Each row was made from one small tree. Brackets hold a mark, then the marks that hang from it, in alphabetical order. Every link used is in the known rows. Write each row's tree.
Known rows
{memen ravo {tobam selizo}}: [ 3.20  4.20  3.93  0.97  0.08 -2.58  1.48 -0.76 -2.38 -2.13  1.29 -4.61
  0.83  1.29  0.32  1.05  1.60  3.98 -3.62  1.37]
{mulesut selizo}: [-0.13  0.73 -0.56 -0.71 -0.96  0.54 -0.96 -0.16  0.40  0.31  1.47  1.14
  0.22  0.20 -0.58  0.17  0.17  1.28  0.60  1.58]
{gibaf {pofibe fopur}}: [ 0.16  0.31 -1.06 -0.18 -3.71  2.47  0.04 -1.68 -0.19  0.75  1.23  1.49
 -1.76  0.49 -2.67  0.58 -0.16 -1.08  0.42 -0.75]
{fopur mevive}: [ 1.65 -0.27 -0.05  2.05 -0.16  0.53  0.37  0.89  0.65  1.67  1.56 -0.17
 -0.51  0.05 -1.53 -2.35  0.55 -1.47  0.92  0.70]
{memen ravo}: [ 1.91  1.80  1.55  0.96  0.72 -1.15  0.77 -0.14 -1.17 -1.34  0.39 -1.50
  0.04  1.50  1.05  0.32  0.48  1.39 -0.77 -0.28]
{tobam gomal {selizo {kisemo pofibe} mulesut}}: [ 1.38  3.47 -1.39 -0.63 -5.10  0.36 -1.68  0.88 -3.68  0.40  3.41 -2.43
  0.00  2.37 -2.66  0.24  2.70  4.28 -3.21  0.95]
{tobam gomal {selizo {kisemo {pofibe fopur}} mulesut}}: [ 1.56  3.87 -1.23 -0.91 -6.40  1.09 -1.66  0.79 -4.10  0.80  3.69 -1.87
 -0.43  2.14 -3.80  0.31  2.96  4.02 -2.58  0.89]
{ravo {memen tobam}}: [ 3.36  3.05  2.44  1.25  1.71 -2.76  1.59  0.33 -0.99 -2.51  0.63 -2.60
  0.28  1.63  1.22  0.44  0.49  2.83 -2.23 -0.65]
{pofibe {fopur {mevive reri}}}: [ 2.15 -0.25  0.25  2.36 -3.17  2.43  1.17  1.46  0.08  3.86  2.41  1.26
 -2.34 -0.37 -5.78 -2.20  1.13 -2.37  2.24  0.99]
{fopur mevive ramovu reri}: [ 4.26 -1.28  0.73  4.91 -0.70  2.96  1.75  3.93  3.86  4.95  3.09 -1.81
 -2.68 -2.25 -5.42 -5.90  2.61 -4.70  4.57  2.25]
{mulesut {selizo {kisemo {pofibe {fopur mevive}}}}}: [ 1.76  1.39 -3.19  0.12 -4.35  1.07 -1.58  1.79 -0.62  0.51  4.47  1.15
 -0.05  1.47 -3.76 -1.75  2.13  0.93  2.28  0.26]
{fopur reri}: [ 1.20 -0.99  0.43  1.66 -0.31  1.22  0.95  1.84  1.48  1.46  1.47 -0.72
 -0.95 -0.63 -2.06 -2.23  0.92 -1.72  1.60  0.42]
{kisemo {pofibe {fopur mevive}}}: [ 1.21  0.01 -2.93  2.60 -4.37  0.85 -0.43  0.85 -1.00  0.90  2.19  0.66
 -0.83  0.94 -3.24 -3.16  2.03 -1.70  1.93 -0.74]
{fopur ramovu}: [ 1.38 -0.04  0.40  1.13 -0.23  1.18  0.40  1.28  1.68  1.88  0.08 -0.91
 -1.19 -1.65 -1.78 -1.35  1.08 -1.46  2.06  1.06]
{selizo {kisemo pofibe}}: [ 1.05  0.52 -3.39  0.00 -2.51 -0.58 -1.05  2.08 -1.11 -1.26  2.43 -0.60
  0.58  1.88 -1.57 -1.01  1.75  0.82  0.80 -2.14]
{mulesut {selizo {kisemo pofibe}}}: [ 0.66  1.14 -3.28 -0.73 -2.98  0.05 -1.80  1.46 -0.54 -0.70  3.43  0.67
  0.66  1.69 -1.81 -0.58  1.53  1.97  1.24 -0.09]
{selizo {kisemo pofibe} mulesut}: [ 0.30  2.15 -4.23 -0.17 -3.21  0.84 -2.54  3.01 -0.91 -1.05  3.23  0.77
  0.28  2.93 -2.59 -0.03  2.23  2.57 -0.17 -1.74]
{ravo {memen {tobam gomal selizo}}}: [ 4.10  4.18  3.79  0.97  0.05 -2.95  1.78 -0.67 -2.88 -1.69  1.19 -4.59
  0.13  1.64  0.88  0.62  1.01  4.25 -4.19  0.80]
{selizo mulesut}: [-0.71  1.67 -0.85 -0.20 -0.69  1.34 -1.48  0.87  0.22  0.24  0.80  1.43
 -0.34  1.06 -0.99  0.97  0.49  1.71 -0.98  0.44]
{ravo {memen {tobam selizo}}}: [ 2.97  3.60  3.33  0.69  0.78 -2.57  1.16 -0.26 -1.67 -1.84  1.15 -3.72
  0.14  0.91  0.88  0.64  0.79  3.43 -3.01  0.44]
{selizo {kisemo {pofibe {fopur mevive ramovu}}}}: [ 2.83  0.81 -3.07  1.29 -4.36  1.24 -0.60  3.04 -0.51  1.07  3.61 -0.43
 -0.83  0.75 -4.72 -2.83  2.97 -1.05  3.08 -1.24]
{mulesut {selizo {kisemo {pofibe {fopur ramovu reri}}}}}: [ 2.19  0.98 -2.68  0.46 -4.57  2.08 -1.01  2.96  0.63  1.40  4.48  0.41
 -0.87  0.26 -4.96 -2.42  2.87  0.05  3.68  0.63]
{memen ravo {tobam {selizo {kisemo {pofibe fopur}}}}}: [ 4.02  4.91  1.87  0.75 -2.83 -2.23  0.86  0.49 -3.58 -2.54  3.14 -4.37
  0.80  2.21 -1.82  0.41  2.96  4.25 -2.50  0.01]

Write each row's tree
[ 2.85 -0.68 -2.42  4.37 -4.67  2.35  0.51  2.79  0.98  3.08  3.19 -0.42
 -2.19 -0.46 -5.73 -5.48  3.33 -3.74  4.24  0.21]
{kisemo {pofibe {fopur mevive ramovu reri}}}
[ 1.91 -0.55 -0.87  2.21 -4.03  3.59  0.88  0.03  1.19  2.76  3.21  0.86
 -2.69  0.05 -5.00 -2.37  0.79 -3.17  1.99  0.03]
{gibaf {pofibe {fopur mevive reri}}}
[ 2.59  3.12  2.92  0.41 -1.50 -1.94  1.56 -1.16 -2.72 -0.59  0.90 -4.10
  0.82  0.74 -0.88  0.59  1.40  3.61 -4.29  2.09]
{memen {tobam gomal selizo}}
[ 2.16  2.50 -3.89  1.10 -5.05  2.62 -2.06  4.03 -0.27  1.23  4.39  0.93
 -1.12  1.77 -5.73 -1.86  3.50  0.67  2.12 -0.83]
{selizo {kisemo {pofibe {fopur mevive ramovu}}} mulesut}
[ 4.02  6.00  3.93  1.25 -1.21 -2.16  1.43 -0.66 -3.77 -1.79  1.85 -4.79
  0.65  2.92 -0.35  1.60  2.16  6.12 -5.70  2.13]
{memen ravo {tobam gomal {selizo mulesut}}}
[ 3.26 -0.27  0.62  3.31 -3.36  3.34  1.54  2.48  1.43  5.35  2.45  0.54
 -3.24 -1.62 -7.18 -3.30  1.98 -3.51  3.86  1.80]
{pofibe {fopur {mevive reri} ramovu}}
[ 4.47  3.63  2.93  1.56  1.01 -3.15  2.30 -0.05 -2.13 -2.31  0.65 -3.45
  0.25  2.35  1.22  0.39  0.71  3.60 -3.39 -0.35]
{ravo {memen {tobam gomal}}}
[ 2.64  4.43  2.88  0.54  0.39 -1.83  0.39  0.21 -1.59 -1.74  1.54 -3.03
 -0.02  1.45  0.34  1.11  1.08  4.30 -3.52  0.64]
{ravo {memen {tobam {selizo mulesut}}}}
[ 1.44  2.50 -4.10  0.53 -4.90  1.97 -2.33  3.35 -1.17  0.28  4.37  1.43
 -0.58  2.61 -4.82 -1.14  2.96  1.37  1.04 -1.37]
{selizo {kisemo {pofibe {fopur mevive}}} mulesut}
[ 4.85  6.54  3.34  0.39 -1.72 -2.18  1.08  0.45 -4.10 -2.22  2.98 -5.07
  0.94  3.35 -1.15  1.88  2.73  6.81 -5.38  1.33]
{memen ravo {tobam gomal {selizo kisemo mulesut}}}
[ 2.69 -0.22  0.56  2.44 -2.92  2.83  1.12  1.97  0.87  3.21  2.97  0.42
 -2.09 -1.00 -5.17 -3.56  1.78 -3.17  3.18  0.81]
{pofibe {fopur mevive reri}}
[ 5.19  5.28  2.28  1.41 -2.41 -3.45  1.67  0.08 -4.58 -2.71  2.88 -6.05
  1.23  3.41 -0.72  0.33  2.97  5.58 -4.60  0.47]
{memen ravo {tobam gomal {selizo {kisemo pofibe}}}}
[ 4.68  4.60  3.27  0.28 -0.29 -2.98  1.53  0.25 -3.13 -2.03  2.07 -4.83
  0.37  2.05  0.23  0.78  1.45  4.78 -3.96  0.14]
{ravo {memen {tobam gomal {selizo kisemo}}}}
[ 1.47 -0.55 -1.06  2.14 -4.20  3.24  0.99 -0.38  0.59  3.19  2.80  1.57
 -2.91  0.58 -5.45 -1.25  0.19 -2.46  1.25  0.09]
{gibaf {pofibe {fopur {mevive reri}}}}
[ 1.92  2.13 -3.64  0.88 -5.12  2.95 -1.81  4.46  0.14  1.09  4.32  0.68
 -1.37  1.46 -5.96 -1.81  3.70  0.56  2.46 -0.99]
{selizo {kisemo {pofibe {fopur ramovu reri}}} mulesut}
[ 2.03  0.75 -3.11  1.13 -4.78  1.51 -0.83  2.60 -0.26  1.94  4.96  1.33
 -0.84  1.53 -5.56 -2.05  2.19  0.52  2.55  0.60]
{mulesut {selizo {kisemo {pofibe {fopur {mevive reri}}}}}}
[ 0.57  2.65 -4.05 -0.55 -4.80  1.71 -2.46  2.85 -1.43 -0.58  3.57  1.54
 -0.26  2.59 -4.03  0.02  2.63  2.17  0.61 -1.76]
{selizo {kisemo {pofibe fopur}} mulesut}
[ 0.83  1.55 -3.15 -0.94 -4.26  0.82 -1.75  1.37 -0.93 -0.29  3.69  1.26
  0.24  1.42 -2.95 -0.54  1.88  1.71  1.85 -0.16]
{mulesut {selizo {kisemo {pofibe fopur}}}}
[ 2.86 -0.51 -0.59  2.96 -4.16  4.33  1.17  0.83  2.26  3.96  3.26  0.26
 -3.45 -1.00 -6.12 -3.20  1.50 -4.07  3.31  0.66]
{gibaf {pofibe {fopur mevive ramovu reri}}}
[ 1.46 -0.62 -2.84  3.60 -4.76  1.28  0.25  1.64 -0.69  2.34  2.70  0.81
 -1.60  1.10 -5.05 -3.46  2.05 -2.14  2.15 -0.33]
{kisemo {pofibe {fopur {mevive reri}}}}
[ 2.84  0.53  0.54  2.06 -2.85  2.87  0.72  1.49  0.99  3.59  1.87  0.26
 -2.22 -1.78 -4.90 -2.88  1.95 -2.96  3.59  1.27]
{pofibe {fopur mevive ramovu}}
[ 1.21  2.18 -3.86  0.28 -4.99  2.37 -1.98  3.77 -0.72  0.13  4.32  1.17
 -0.79  2.24 -5.09 -1.12  3.11  1.25  1.42 -1.56]
{selizo {kisemo {pofibe {fopur reri}}} mulesut}
